Each row comes from the steps of one walk. Every step used is in the known rows, and no mark comes twice. Write the walk behind each row, first mark first.
Known rows:
W/Y/Q/A: [-24   3   6 -63 -48 -19  -7  23  67 -13  -1   4 -50   4  34  28   4   5
  -1   0  21   2  45   8   2 -17  28 -47  12   5  14   1 -29 -48]
A/W/Y/Q: [-14  -9   0 -59 -19 -11 -27  -4  24  -8   7  27 -27 -28   7 -14 -24  11
  13   5  25 -12  27  29 -13  16  24 -40  -6 -22  13 -13  -2   7]
X/V/W/Y/Q: [-12  -3  34  12 -52  29 -59  -6  25 -16  36  10 -23  -7  73  10 -14  16
  12   3  12  -9  52  -4 -22   2  29 -47   9 -28   3  19 -12  -9]
V/W/A/X/Y/Q: [-14  27   3  -2 -26  -1 -45 -32  38 -38  28  -4  -6 -30  39  39  -6  27
   6   6   4 -16 -13  -9   8  27  34  -9  14 -16  -5   2  56 -34]
X/A/W/Y: [-17   8   1  -6  -3  23  -3  25 -14   6  10  38 -48  -6  40  23 -22  29
  28  -5  32  -2  23   9  10  41 -10 -42 -20 -19   6 -10  28  -6]
Q/V: [  2  10  10  -4 -30  32  12  19 -27  -9   9  17   5  11  -8 -23   7  -8
 -17 -24  27  -4  35   8 -17 -31  16  -7  10  16  -4  19  17 -28]
Y/W/A/X: [ -9  27 -11  -2 -14 -18  51 -38  -4 -19  12  24  -4   3  -7  34 -26  37
  -2 -12  21   6  -6 -11   5  30  27  24  14   4   0   3   4 -80]
W/A/X/Y/Q/V: [-24  27  10 -58 -35 -14  13   8  26 -39  30  -5 -13   0  15  48  24  28
  -6 -28  25  -4  11   8  -2   5  36 -23  14   0  29   7  38 -88]
A/X: [-17  28   4 -34  -7 -28  45   6  -8 -23   8 -10   7  -1 -14  19  -3  16
  -5  10  12  -1  21  11   7   2  14   1 -18 -17  -8  -7  34  -4]
W/Y/Q/V/X/A: [-29  22  15 -42 -64  11 -25  44  49  -6   2  15 -37  -1  64  30  -2  20
   9  -3  34  23  56  19 -18 -24  32 -81   5  10  -1   4  -6 -60]
W/Y/Q/V: [-15   1  11 -64 -52   5 -23  29  62 -13   3  -1 -23   0  33  10  15   0
  -1 -12  25  13  53  23 -23 -29  45 -63  10  11  13   8 -29 -39]
X/Y/Q/A/W: [-41  -2   3 -70 -54 -12 -24 -13  13  -5   5  23 -42  -3   8   5 -12   7
  -5 -33   7 -20   9  -2  20 -12  -1 -26  20 -21  38   5  24 -26]
W/Y/Q: [-16  -7   6 -61 -31 -15 -25  14  73  -7  -3 -11 -25  -7  40  24   7   5
  10   4   8  14  29  18 -10  -9  35 -54   3   1  18  -1 -42 -24]
Y/Q/A/X/V/D: [-39  17  32 -16 -78 -36  15  13  14 -34  20  29 -49  10  32  25 -21  20
 -16 -10  33 -20  63  -1  13 -22  34 -40   9 -20  16   9  -5 -43]
D/Y/W/A: [ -5  -2  -8  -6 -35   9   0 -36  16 -23  25   3 -29   4  14  10  -2  47
 -19   7  28  18 -39 -18  -7  25  23  23  46  -6  -7  19  -5 -46]
V/X/Y: [-36  29  -3 -12 -40   1 -31 -15   2   3  -1  -4 -15  -9  23  18 -11  22
  -5  11  -9  15 -14  -5   1 -14 -19 -33   3 -21 -12   3  33 -31]
Q/A/X/V: [-33  33  20 -19 -46 -17  66  20 -38 -28  22  22 -36  25   6  15 -10  19
 -19  -8  35 -25  64  -7  11  -6   3  -2   5 -19   5   9  42 -54]
W/A/X/V: [ -8  25  26  -2 -12 -13  34  11  -7 -38  44  -2  -9   1  24  42  16  38
   4  -7  31  -9  24   0  -9  32  23  -7   1 -13  17   4  25 -74]
A/W/Y/Q/V/D: [-19  -1   4 -40 -46   7 -37   1  15 -21  24  38 -41 -24   7 -19 -25  13
  -7  -4  42 -20  46  26 -15   3  39 -58  -7 -30   7   4 -10  -1]
Y/W/A/X/V: [-16  23   6  10 -28 -10  52 -33 -20 -23  29  30  -6  13  10  34 -25  40
   2 -19  26   3  14 -15   1  31  24  14  16  -3   6  14  -1 -82]
Q/Y: [  1 -16 -17 -28 -18  35  17  10  -9  11  -9   8 -25  13  14  -9  18   6
  -6  -3  20  -8 -21   9  10  17 -17 -15  23  -9  -3  29   6 -25]
D/V/X/Y: [-14  58  29 -23 -48   3 -18  16 -22 -16  16 -14 -22   6  14  17  -7  11
 -12   3  25  20 -11  -1 -21 -17   6 -42  13 -21 -31   6  44 -36]
D/A: [ -4  19   2 -12   1 -25  22  12  17 -20   8  26   4  41  44  34 -24  27
   3  -5  21  13   0 -14   4   3  -6  -6  21  18 -10  -6  -1 -37]
Q/Y/W: [ -5 -12 -27 -14 -34  32  39 -24 -19  17 -15  33 -21  19   2  -9 -13  16
  -6 -12  20  -1 -25  -1  12  20 -12  -1  33  -6  -4  35 -14 -45]
W/Y: [-10   4  -6 -41  -8   3  -6  14  44  -8   7 -20 -24  -2  23  20  19   5
   3  10   6  14  18   8 -11   6  16 -35  -7  -7  -3   0 -22 -18]
Q/V/X: [ -5  38   5   9 -50  27  -1  22 -31  -9   5  23   4   2   6 -16  -9   7
 -15  -3  28   4  38   9 -26 -42  11 -24   7  13 -29  11  40 -44]
V/X/Y/Q/A/W: [-46  32  -2 -38 -69 -14 -37 -11   3  -2  -4  35 -37 -14  19   7 -36  26
  -4   3  11  -7   8   0   4 -18  -6 -41  11 -22  -1  -5  43 -42]

Which walk is each row?
[-44  39  -3 -61 -39 -19  52   6 -10 -25   8   3 -39  19 -14  29  -2  14
 -24 -11  18 -17  29  -6  30  -9  -5  -1  10 -20   5   8  59 -48] : Q/A/X/Y
[-34  19   9 -84 -51 -32  17  24  63 -26   2   0 -45   4  28  37  -1  14
  -5   7  26   1  54  19   3 -15  38 -47   5  -4  10  -5  -9 -48] : W/Y/Q/A/X
[-22  39  29 -26 -21 -35  55  23  -4 -42  28  23   0  49  52  48 -30  45
  -3  -6  38   7  44 -10   4   5   7 -20  12  -8  -4  -1  19 -51] : D/A/X/V
[-17   5   2  22 -73  35  -8 -14 -16 -32  34  25 -34   9  16 -19  -7  20
 -48 -10  47   8  19 -15  -6 -20  36 -20  31 -17 -23  41 -11 -18] : Q/V/D/Y/W
[-40  44  -2 -61 -25 -36  52 -15  15 -35  11  21   2  46  30  57 -40  43
  -6 -18  23  18   2 -17  24   7  -2  -8  22  -7  -5   0  24 -60] : D/A/X/Y/W
[-36  -8  10  12 -75 -11 -40  -8  37 -38  29   6 -70   2  44   8  -6  29
 -42  18  35  -4   2 -19  16  -5  33 -37  28 -34 -10  18 -27   0] : V/D/Y/Q/A
[-16   6  20  -8 -63 -10 -27   7  13 -31  20  59 -22   8  32  -2 -38  17
 -13 -24  48 -11  41   8  -8 -24  40 -51  19   3   4   7 -14 -29] : Y/Q/V/D/A/W
[  3 -11 -30  -6 -29  33  36 -25 -12   6  -3  32 -26  14  16   8  -1  29
  -3 -17  29   2 -36  -5   9  40  -5   2  42   4   2  34  -9 -85] : Q/Y/W/A
[ 15  63  35  11 -18   5 -10   5 -14 -46  41  -9  -8  -7  15  24  -5  14
  -6   8  44  -6  -5  -4 -20  22  43  -4  14 -13 -43   6  63 -37] : D/V/W/A/X
[-31  34   3   0 -44   2 -34  23   2   4  -3  43 -43 -20  60  24 -44  44
  25  19  29   9  23  12  -5  12  -2 -64 -14 -15 -16 -19  33 -30] : V/X/A/W/Y/Q
[-28  38  -2  15 -31  15 -17  19 -15   7   1  42 -41 -20  50  20 -40  41
  21  22  28  10  18   7  -6  24 -13 -50 -19 -21 -29 -17  47 -26] : V/X/A/W/Y
[-38  13  24 -71 -65 -23  13  31  50 -29  16   3 -52   9  43  36   2  16
  -1  -3  32  -3  76  13  -4 -16  36 -56   8 -14  18   5 -17 -61] : W/Y/Q/A/X/V
[-36  39   5 -66 -14 -41  42   6  19 -37  13   3  -1  42  34  60 -17  41
  -7 -10  19  13   4  -9  19   6  -4 -18  19  -8  -1  -7  36 -47] : D/A/X/Y
[-33 -11  13 -64 -38 -10 -41 -13  43   2  -1  -8 -17  -2  23  24   8   1
   1 -28 -14   4  -8   1  14 -19   6 -36  17 -15  40   6  -7 -17] : X/Y/Q
[-22  42  25 -26 -29 -17  25  14  19 -48  36  14  -7  37  77  52 -31  48
   0  10  39   6  48 -10  -2  15  18 -32  14 -19 -21   1  24 -46] : D/A/X/V/W/Y
[-10   6   6  20   2  20   2  17 -45   8   7  51 -31  -5  22   8 -32  26
  26 -13  29  -8  10   2  15  36 -19 -20 -16 -16   7 -13  43   7] : X/A/W
[ -9  -5  19 -21 -75  24 -60  -2  28 -31  24   0 -23  -9  31 -22   2  20
 -25  10  32   7   5   1 -20 -26  42 -18  44  -6 -10  20  18   3] : D/Y/Q/V/W
[-19  41   5 -42  -3 -46  55  20  13 -38  11  17   9  39  31  45 -30  38
  -4   6  31  11  16  -6  12   8   7  -8  11   3 -15 -13  28 -46] : D/A/X
[ -5  28   2 -16   4 -24  40   6   7 -36  27  -6  -2  -7   5  44  18  32
   1   2  21  -5  -1   1  -1  33  27   8   0   4   4  -6  35 -68] : W/A/X
[ -5   4   0  -5 -31  12 -72 -18  67 -17   9  -2 -14 -27  53  10 -17   6
  14  23   0  -2  16   0  -8   3  37 -34   8 -11 -19   3   2   3] : V/W/Y/Q
[-24   4 -16 -24 -21   5  -1 -50  12  -1  12   7 -16   9  10  37  -6  24
  -2 -38  -6  10 -33 -23  14  19  -4   3  27  -7  26  18  -3 -65] : X/Y/W/A
[-11   5  11  15 -63  34 -20   5 -10 -35  39   9 -36   9  19 -21  17  16
 -48  -3  45   0  23  -6 -12 -19  29 -29  26 -17 -22  35  -2  -5] : Q/V/D/Y
[ -4  -3  16 -16 -72  23 -57  -2  36 -38  35  -3 -28  -9  44  -9  15  28
 -21   6  42   2  -1   0 -22 -10  49 -13  51   0  -6  20  23 -29] : D/Y/Q/V/W/A
[-16   5  22  -6 -65 -11 -22  16  31 -31  15  38 -17  20  47  16 -23  14
 -15 -23  39   1  40   0  -3 -37  43 -54  27  13   5  12 -27 -39] : Y/Q/V/D/A
[ 25  44  28  27 -13  18 -31   1 -13 -34  38  -7 -11  -8  15  14  -4   5
   0   5  37  -6 -15 -10 -23  23  37  -5  23  -4 -40   7  47 -34] : D/V/W/A
[-31  41  18 -20 -52  -1  38  13  -8 -37  29  16 -46  14  28  20 -14  21
 -17   9  34 -27  71  -8   7  -1  16 -13   6 -28 -15  13  49 -49] : Q/A/X/V/W/Y
[-33  -5  15 -66 -57   8 -29  -3  27  -4   5   0 -15   4  14  11  13  -3
  -9 -45   4   1  13   4   0 -39  16 -44  23  -2  37  19   8 -35] : X/Y/Q/V
[-43  22  26   6 -64  -6  24 -17 -18 -46  48   9 -36  11  31  19 -20  49
 -33  10  35   3  38 -10   2  15  29 -22   0 -58 -10  24  -1 -12] : A/X/V/D/Y/W
[-18  37  -2  34 -24  11 -16  17 -37   9  -2  52 -28 -16  39  11 -46  41
  20  18  25   3  10   1   2  19 -20 -32 -17 -14 -27 -17  57 -21] : V/X/A/W
